Each row comes from the steps of one walk. Every step used is in the known rows, and no mark comes twice. Write the walk behind each row, first mark first.
In the rows, zero is written as 128.
Known rows
liroz tizot kosi: [128 114 154 107 154 134 138 139 133 130 135 123 129 100 137 169 136 169
 122  71 175 126 183 114 128  71 161 159 157 131 169 161 162 132 126 130
 135 129  99 125 112 145 172 114  99 124 112 123 126 148 175 183 141]
sedud liroz: [133  96 166 129 137 130  93 119 139 104  78 123 112 115 124 117 115 140
 127 165 143  77 130 112 131 114 102 100 127 156 136 126 118 154 116 115
  94  96 158 150  66 123 146 135 123 119 174 155  84 132 109 114 148]
kosi gavegim liroz tizot: [144 131 153 117 138 141 145 119 128 129 107 147 120  69 173 156 126 188
  94 127 117 144 175 120 128 148 112 142 138  93 191 134  76  85 171 124
 124  88  55 109 105 161 125 118 168 186 165 152 141 154 190 162 137]
kosi gavegim liroz tizot pofek dugi: [115 136 153 147 131 170 129 147 171 195 107 145 144 109 142 209 157 176
 172 118 123  96 177 123  97 131 109 135 146 126 196 159 121 137 177 126
  99 159 125  72 101 167 136 135 212 131 130 130 154 151 177 165 131]
sezul liroz tizot: [178 119 148 115 177 149 118 144 102 111  66 111 131  70 116 152 129 177
  98  97 125 204 168 137 137 120 128 138 131 101 187 166 106 112 168 146
 107  85  71 123 102 165 144 141 177 191 127 146 145 157 171 170 174]
kulasi sezul: [135 107 168 148 173 123 120 125 139  92 107 135 149 151 149 101 128 150
 114 126 129 165 154 131 121 120  98 130 137 101  91 107 134  89 154 145
 153 139 116 113 138 144 156 153 103 139 126  79 111 127  86 128 122]
nukis kidam zogot liroz: [158  53 146 122  78 138 136 103 170 136  77 100 137 151 110 166 105 115
 113 123 110 197 130 181 121  98 185 136 106 109 122 145 118 168 115  94
  96  84 126 155  84 164 186 142  84 114 115  91 132 137  89 111 117]
tizot kosi gavegim: [ 83 141 131 126  99 112 139 121 177 174 160 144 115 166 158 166 165 171
 125  50 149  97 170 105 141 100 137 133 157 106 144 142 144  81 164 142
  91 156  72 102  92 140 117  93 103  95 162 150 124 137 127 160 149]
tizot pofek dugi liroz: [114 152 127 149 148 158 141 160 193 205  99 106 151 143 143 189 125 120
 163  99 141  64 146 109 111  87  38 105 130 130 146 160 172 161 142 144
  74 161 158  82 112 140 129 155 207 142 142 127 137 137 133 186 114]
kulasi sezul kidam tizot pofek gavegim: [116 125 159 212 118 157 125 129 156 164 104 142 147 108 136 134 157 167
 153  63 141 162 138 131 106 134 174 122 162  87  96 105 134 125 169 129
 109 119 132  92 110 162 192 121 170  96 100 125 133 202 151 121 125]
liroz tizot kosi gavegim kidam todir kulasi sezul: [140  87 172 161 175 100 141 106 129  92 105 114 127 127 182 163 101 172
  95  88 164 157 196 100 129 104  79 155 140  88  90 138 137  22 178 132
 133 116  99 115 113 161 195  98 130 179 164  70 148 164 121 129 138]
zogot liroz: [163  98 121 129  98 125 106 118 153 135  89 126  94 153 120 148 107 124
 133 123  98 152 138 171 131 100 112 133 127 117 134 169 120 139 145 125
  88  77 116 156  99 153 152 155  96 144 140 113 106 145 112 145 128]
gavegim liroz tizot: [166 121 152 116 155 148 137 126 108 107  99 136 127  57 157 146 112 175
 101 145 119 144 164 122 125 141 108 145 131 112 189 137  83 117 141 119
 145  78  81 112 114 155 146 127 168 190 142 138 136 154 196 158 130]
nukis kidam zogot liroz tizot: [173  73 170 108 127 144 154 117 121 124  64 110 142  91 127 170 123 150
  83 109 116 245 160 151 110 107 150 159 112 105 177 145 106 132 139 114
 114  90  82 153 102 183 176 156 115 174 121 112 152 142 131 151 130]
kulasi sezul liroz tizot kosi gavegim kidam: [104  89 178 129 138 109 130 113 120 162 125 120 122 112 205 156 114 163
 122  67 103 100 166 121 155 127 130 136 161 110 142 134 106  47 163 141
 102 105  55  87  76 129 198 120 141 166 147 139 131 150 116 136 164]
todir kulasi sezul nanal: [141 153 108 134 210  97 114 164 115  97 110 109 138 109 171 135 126 166
 120  61 150 156 143 113  98 107  27 136 128  82  99 185 141  91 183 153
 159 145 112 131 151 139 196 114 125 137 166  85 114 125 127 102 144]
kosi gavegim kidam zogot liroz: [142  70 142 130  81 135 128  95 178 131  84 116 127 159 141 171 100 127
 109  83  84 168 138 178 139 115 182 120 129  95 138 150  95 140 138  99
  82  75 101 143  88 161 174 140 103 138 124 113 131 135  80 117 125]
sedud liroz tizot pofek: [111 113 152 146 140 158 125 159 110 139  94 128 150  98 131 155 123 151
 122 118 161 125 154 117 125 109 143 134 138 149 171 128 145 134 141  85
  93 136 148 135  82 135 190 132 203 148 117 122 110 166 197 179 156]
kosi gavegim liroz: [123 139 119 140 108 132 121 106 170 140 134 161 104 117 181 144 121 171
 128 149 118  53 146 127 147 151 109 109 144  96 146 127  76  98 150 105
 111  79  91  92  87 128 117  91 156 132 179 150 121 155 165 122 129]
dugi liroz: [124 144 114 135 152 131 150 143 163 157 109 105 134 139 150 143 112 108
 117 102 142  95 127 107 129  91  34 103 122 118 122 140 154 135 123 147
  92 129 127 116 117 130 124 146 165 157 160 135 123 131 117 171 117]
kidam tizot kosi: [119 104 136 110 137 144 115 107 167 132 128  89 146 139 140 166 142 136
 116  65 177  92 159 120 105  61 193 142 146 107 126 167 164 129  97 110
 126 123 134 114 117 128 169  93  83  92 110 131 114 143 149 159 126]
tizot kosi: [116 118 135 116 139 126 127 132 155 134 150 118 122 137 131 156 131 141
 147  84 174  77 157 121 139  71 174 141 154 137 135 159 172 145 109 122
 130 133 130 120 105 121 170 103  83  85 114 119 111 144 151 157 136]
liroz tizot: [153 123 156 114 157 137 148 135  97 116 101 129 135  78 133 145 136 160
  94 110 126 196 159 114 119 130 114 154 129 119 177 129 113 105 150 140
 138 121  84 134 133 164 137 144 150 186 128 137 147 135 163 167 137]
gavegim kosi: [116 125 125 127 117 117 129  93 120 121 168 137 133  96 117 166  94 132
 156 125 114  98 137 112 144 148 117 115 131 142 164 150 108 122 126 104
 131  93 113 136 128 112 157 115 121 104 109 140 112 136 168 134  91]
dugi pofek: [141 132 130 156 116 141 139 168 119 193 141 108 141  90 176 121 116 102
 131  92 114 139 143 144 149  87  92 126 111 126 163 136 148 144 158 123
 141 116 159 146 136 125 129 135 131 150 129 121 127 114 134 144 105]
gavegim liroz tizot pofek dugi: [127 133 154 140 138 174 122 153 161 180  98 134 150  95 133 201 142 168
 177 132 130  98 169 129  99 128 116 135 141 131 195 162 127 153 164 116
 115 154 145  73 108 162 153 142 208 136 111 120 147 151 182 159 125]
sezul liroz: [167 118 121 124 154 145  87 146 137 115  76 102 119 112  97 138 121 148
 134 111 134 142 137 164 146 111 133 106 133 107 144 174 117 140 144 141
  94  82 114 111  85 132 139 123 155 137 125 145 122 162 138 142 183]
kulasi sezul liroz: [169 102 150 138 189 144  81 144 142  91  58 105 134 128 111 120 123 170
 125 116 132 164 158 170 146 102 112 109 139  86 110 158 122 111 163 150
 106  90 104 104  92 143 159 142 144 143 120 112 105 159 108 141 179]
pofek gavegim liroz tizot: [167 126 160 147 149 150 138 122 127 121  95 161 119  46 154 144 125 194
 116 139 117 152 166 116 125 153 113 139 141 109 183 120  82 112 158 135
 139  56  74 114 106 171 144 130 172 186 139 145 147 188 196 143 124]
todir kulasi sezul liroz tizot kosi: [161 103 156 119 186 129 118 144 133  98 100 107 123  93 128 180 122 189
 122  55 194 133 198 124 136  59 133 148 151 112 149 184 163 104 151 135
 126 101  94 117  82 156 194 110 120 137 130 105 129 169 178 185 164]
todir kulasi: [147 122  99 143 119 100 137 128 113  91 137 116 108 111 117 167  87 142
 133  93 171 106 136 114 115 134  56 137 102 138  94 154 134  82 154 112
 124 100 134 131  95 121 144  87 158 148 189  94 172 128 163 106 132]
tizot pofek: [ 94 129 117 160 115 156 128 159 127 160 138 128 152 134 126 149 121 126
 144 112 157 102 134 136 136 110 166 130 147 138 126 120 158 135 130  82
 105 152 165 121 110 116 173 117 188 120  90 107 120 155 179 163 138]
dugi liroz tizot pofek gavegim kidam nukis: [ 98  92 143 165 112 171 141  98 134 178  94 123 143 106 156 170 109 129
 124 100  99 140 134 132 155 141 197 118 131 136 106  77 108 148 121  94
 122 121 105  94 147 148 165 150 222 177 109 159 177 167 106 122 112]

Which walk is each row?
[119 125 149 140 142 110 135 121 169 142 111 126 118 138 155 188 152 202
  92  40 172 147 208 103 144  86 116 144 153  82 150 168 141  38 199 145
  84 133  55 109  81 171 136  79 133 136 173 133 138 170 143 170 174] | kidam todir kulasi sezul liroz tizot kosi gavegim
[146 113 148 107 159 139 129 131 143 126 131 127 119  90 155 167 123 180
 126 103 173  87 184 124 138  78 160 152 156 128 177 160 141 132 120 116
 145  92 102 112  97 142 177 102 110 132 125 123 118 167 196 179 135] | gavegim liroz tizot kosi
[120 128 131 149 134 167 134 158 110 144 120 132 147  88 148 159 112 159
 126 131 151 113 160 132 131 119 157 142 144 127 170 130 126 127 148  70
 118 117 137 113 102 136 187 117 208 160 102 113 128 173 230 184 141] | gavegim liroz tizot pofek
[159 132 184 138 181 114 117 136 111  91 102 101 118 112 162 109 116 155
 131  70 164 183 121 148 131  99 116 116 137  67 107 145 116 128 175 130
 131 161 130  85 136 160 201 137 126  84 128 121 111 121 100 120 147] | kulasi sezul kidam
[153 120 143 195 125 151 110 117 160 116 109 143 117  77 168 146  98 186
 153 121 150  76 142 138 124 137 123 107 152  84 105 125  89 119 163  91
 124  50 132  73  80 144 199  91 190 116 144 115 132 208 203 103 119] | todir kulasi sezul kidam tizot pofek gavegim liroz
[154 141 163 120 174 147 158 145 140 163  74 111 145  86 148 180 136 156
 115  92 127 167 172 100  99 108  44 135 125 114 189 157 130 129 160 163
 109 140  93 103 128 174 123 167 189 196 155 140 160 131 148 197 124] | pofek dugi liroz tizot
[111  84 167 116 132 149 151 110 167 116 104  97 170 118 148 178 126 159
  92  48 125 157 148 148 145 125 234 122 136  92 163 139  95 127 130  97
 113 115  89 106  95 147 182 109 140 125 103 130 161 132 100 116 152] | sezul liroz tizot kosi gavegim kidam zogot
[109 110 165 144 118 167 132 139 178 194  87 128 161 124 138 218 145 161
 163  91 108 136 172 139  99 127 141 138 142 119 200 166 122 143 172 126
  88 162 123  86 100 172 163 151 197 141 112 119 163 147 139 153 130] | kosi gavegim kidam zogot liroz tizot pofek dugi
[179  91 174 138 194 130 126 124 104 108  53 103 129  70 155 164 117 190
  81  86 132 215 193 124 142 125  97 147 136  82 159 164  97  43 192 151
 104  83  59 116  94 177 174 124 186 218 149 124 157 175 154 158 182] | kosi gavegim kidam todir kulasi sezul liroz tizot
[149 104 148 161 167 103 125 126 126  65 110 128 131 140 144 131  97 161
 122 101 158 151 160 120 113 122  55 138 120 103  71 119 141  56 169 128
 148 124 117 117 111 139 168 123 126 158 168  54 141 129 118 114 121] | todir kulasi sezul
[ 92 108 173 123 122 112 152 114 142 205 138 122 123 115 215 185 116 145
 139  63 101  69 162 104 134 126 106 135 154 125 161 138 118  71 157 151
  93 130  69  81  88 129 175 127 156 165 163 154 145 138 112 144 139] | pofek dugi liroz tizot kosi gavegim kidam
[144 131 124 139 212  91 120 151 107 106 108  99 133 104 195 139 111 154
 108  75 142 152 146 108 114 107  48 141 137  83 101 185 130  75 177 142
 157 134 117 134 158 140 216 101 129 157 158  84 120 140 120  87 145] | gavegim kidam todir kulasi sezul nanal
[139 106 145 141 143 146 118 103 129  91  88  95 126 122 136 155 103 147
 117  74 162 188 127 155 144 112 178 116 111  89  77 119 106 151 154  85
 149 165 132  83 166 169 171 135 173 104 134 137 169 118  81  99 126] | todir kulasi sezul kidam nukis
[176 123 157 155 143 155 144 135 121 143 103 151 127  37 172 138 120 181
 120 119 109 152 168 123 129 142 104 142 137 111 193 125  85 117 167 135
 145  50  82 119 109 167 146 131 173 192 139 141 146 180 199 148 118] | dugi pofek gavegim liroz tizot
[171 112 174 153 181 121 130 104 122 118  82  85 117 123 162 131 119 130
  82 126 173 175 142 123 149  83 158 133 144  64 114 170 125 112 150 123
 118 140 160 124 170 179 183 102 132 106  99 126 122 168 113 128 143] | kulasi sezul kidam todir
[154 105 179 115 163 139 124 127 106  98  70 122 126  68 137 138 128 168
  95 137 138 158 159 105 115 122  99 136 126 138 181 131 106 126 143 135
 114 102 104 150  87 154 152 148 153 173 162 156 115 145 147 156 152] | sedud liroz tizot
[ 88 137 144 122 114 119 148 124 167 173 146 145 120 135 160 177 170 182
 111  45 150 132 186 102 134 103 139 142 161 105 164 145 137  73 175 151
  95 154  52 109  91 155 124 102 117 120 162 152 134 142 142 175 158] | liroz tizot kosi gavegim
[ 93  83 142 170  95 167 131  93 130 168 111 132 138 119 150 159 112 122
 141 110  95 126 122 147 159 153 235 116 133 146  93  73 102 150 115  85
 134 124 121  96 148 138 164 138 200 143  93 158 170 167 102  93 112] | tizot pofek gavegim kidam nukis
[111  90 153 110 130 136 119  99 151 143 137  83 146 125 171 170 119 124
 128  69 157  75 152 125 114  71 198 145 148 115 127 158 151 114  95 102
 129 114 132 103 111 114 200  95  96 109 105 130 116 147 137 142 127] | gavegim kidam tizot kosi
[ 79 105 161 130 107 101 143 111 126 183 162 127 115 130 205 158 113 136
 131  73 104  64 144 113 146 135 149 135 153 130 134 124 113  64 140 129
 101 124  80  96  85 108 179 105 131 143 147 148 136 135 110 118 142] | tizot kosi gavegim kidam
[157  85 128 148 125  91 143  95 117 131 110  98  91 108 163 209  73 143
 103  85 163 113 174 106 134 106  94 161 120 115 118 185 127  42 166 111
  93  78 114 143  90 153 186  64 160 180 190  99 174 177 169 124 143] | zogot liroz tizot kosi gavegim kidam todir kulasi
[101 125 146 120 104 123 146 118 185 157 121 139 126 148 150 193 163 188
 100  28 144 156 185 119 133  90 159 144 158  91 172 157 132  90 168 133
  89 142  53 119  85 172 137 104 102 116 151 140 134 145 127 173 153] | kidam zogot liroz tizot kosi gavegim
[143  80 164 105 141 136 136 121 149 128 110 108 127 112 142 185 117 156
 114  59 151 140 182 142 135  62 191 157 150 121 172 173 149 139 119 111
 125  98  93 133  90 153 208 129  91 140 108 112 123 158 152 172 138] | gavegim kidam zogot liroz tizot kosi
[149 120 154 139 153 145 137 140 149 155 134 135 122  72 163 164 128 178
 138  78 162  95 191 122 141  69 156 146 159 126 182 152 145 140 142 129
 147  76 105 114  97 149 178 107 114 130 123 125 124 181 202 176 122] | dugi pofek gavegim liroz tizot kosi
[186  79 150 149 179 121  96 132 131  98  57  83 123 111 117 147 102 163
 116 128 161 167 160 150 148  94  95 128 115  90  83 162 131  79 163 140
  96  77 117 109  75 151 178 105 157 152 144  92 137 179 125 115 178] | nukis kidam todir kulasi sezul liroz
[119 137 153 142 138 167 130 152 160 186 100 131 157 107 120 200 153 160
 174 116 131 123 167 124  93 120 116 141 140 136 185 159 139 152 169 137
 108 177 147  84 121 162 146 153 206 137 105 118 154 143 169 170 129] | liroz tizot pofek dugi
[155  98 145 171 179 110 130 112 133  77  97 114 133 139 149 135  99 154
  99 119 169 158 170 113 125 108  72 143 125  90  70 132 139  48 166 126
 141 119 132 129 130 154 170 107 128 158 155  55 145 155 116 109 126] | kidam todir kulasi sezul
[119  90 147 148 116 162 141 148 117 145  98 118 155 111 138 179 104 139
 117  89 131 162 157 150 123 106 189 143 141 126 168 144 130 136 141  69
  96 117 128 134  96 150 213 139 188 167  87  94 134 163 182 179 140] | gavegim kidam zogot liroz tizot pofek
[141 138 141 206 102 142 142 148 150 207 129 158 124  80 152 121 150 143
 161  81  98 154 144 129 139 126 114 116 137 132 131 104 135 147 174 167
 132  82 125 127 118 153 125 135 133 130 129 136 143 178 137 112 102] | dugi pofek gavegim
[110 130 134 176 105 139 140 107 125 160 159 166 140  66 113 181 118 164
 175  92 116 120 157 102 140 164 138 125 156 145 169 128 113 126 152 121
 119  74 105 125 114 139 178 115 164 113  90 139 127 197 208 146  97] | liroz tizot pofek gavegim kosi
[135 125 126 189 110 166 115 115 171 140 119 155 126  90 159 142 115 169
 154 152 122  63 139 133 130 143 155 108 154 101 130 112  92 135 135  95
 121  43 130  87  92 136 163  97 187 127 128 132 125 214 203 114 115] | kidam tizot pofek gavegim liroz
[101 103 168 123 124 112 134 115 115 174 134 115 117 107 197 169 117 156
 126  73 101  90 157 123 154 131 141 134 160 119 154 140 104  62 156 135
  97 105  61  94  75 120 184 113 147 167 149 157 137 150 131 133 164] | sezul liroz tizot kosi gavegim kidam
[149 110 163 138 161 136 146 120 157  47  94  87 166 128 122 151 113 158
 102  41 180 204 118 157 123 108 184 109 111  58 111 148 107 158 149  88
 142 145 145  96 131 165 196 115 128  75 113  89 156 108  92  93 132] | todir kulasi sezul kidam zogot
[166 130 169 142 175 100 121 135 104  71 106  96 107 103 159 130  96 162
 132  47 186 179 124 145 124 107  79 120 121  68  91 157 120 107 187 124
 131 150 136  83 122 156 212 122 144  94 162 103 131 123 120 106 149] | todir kulasi sezul kidam
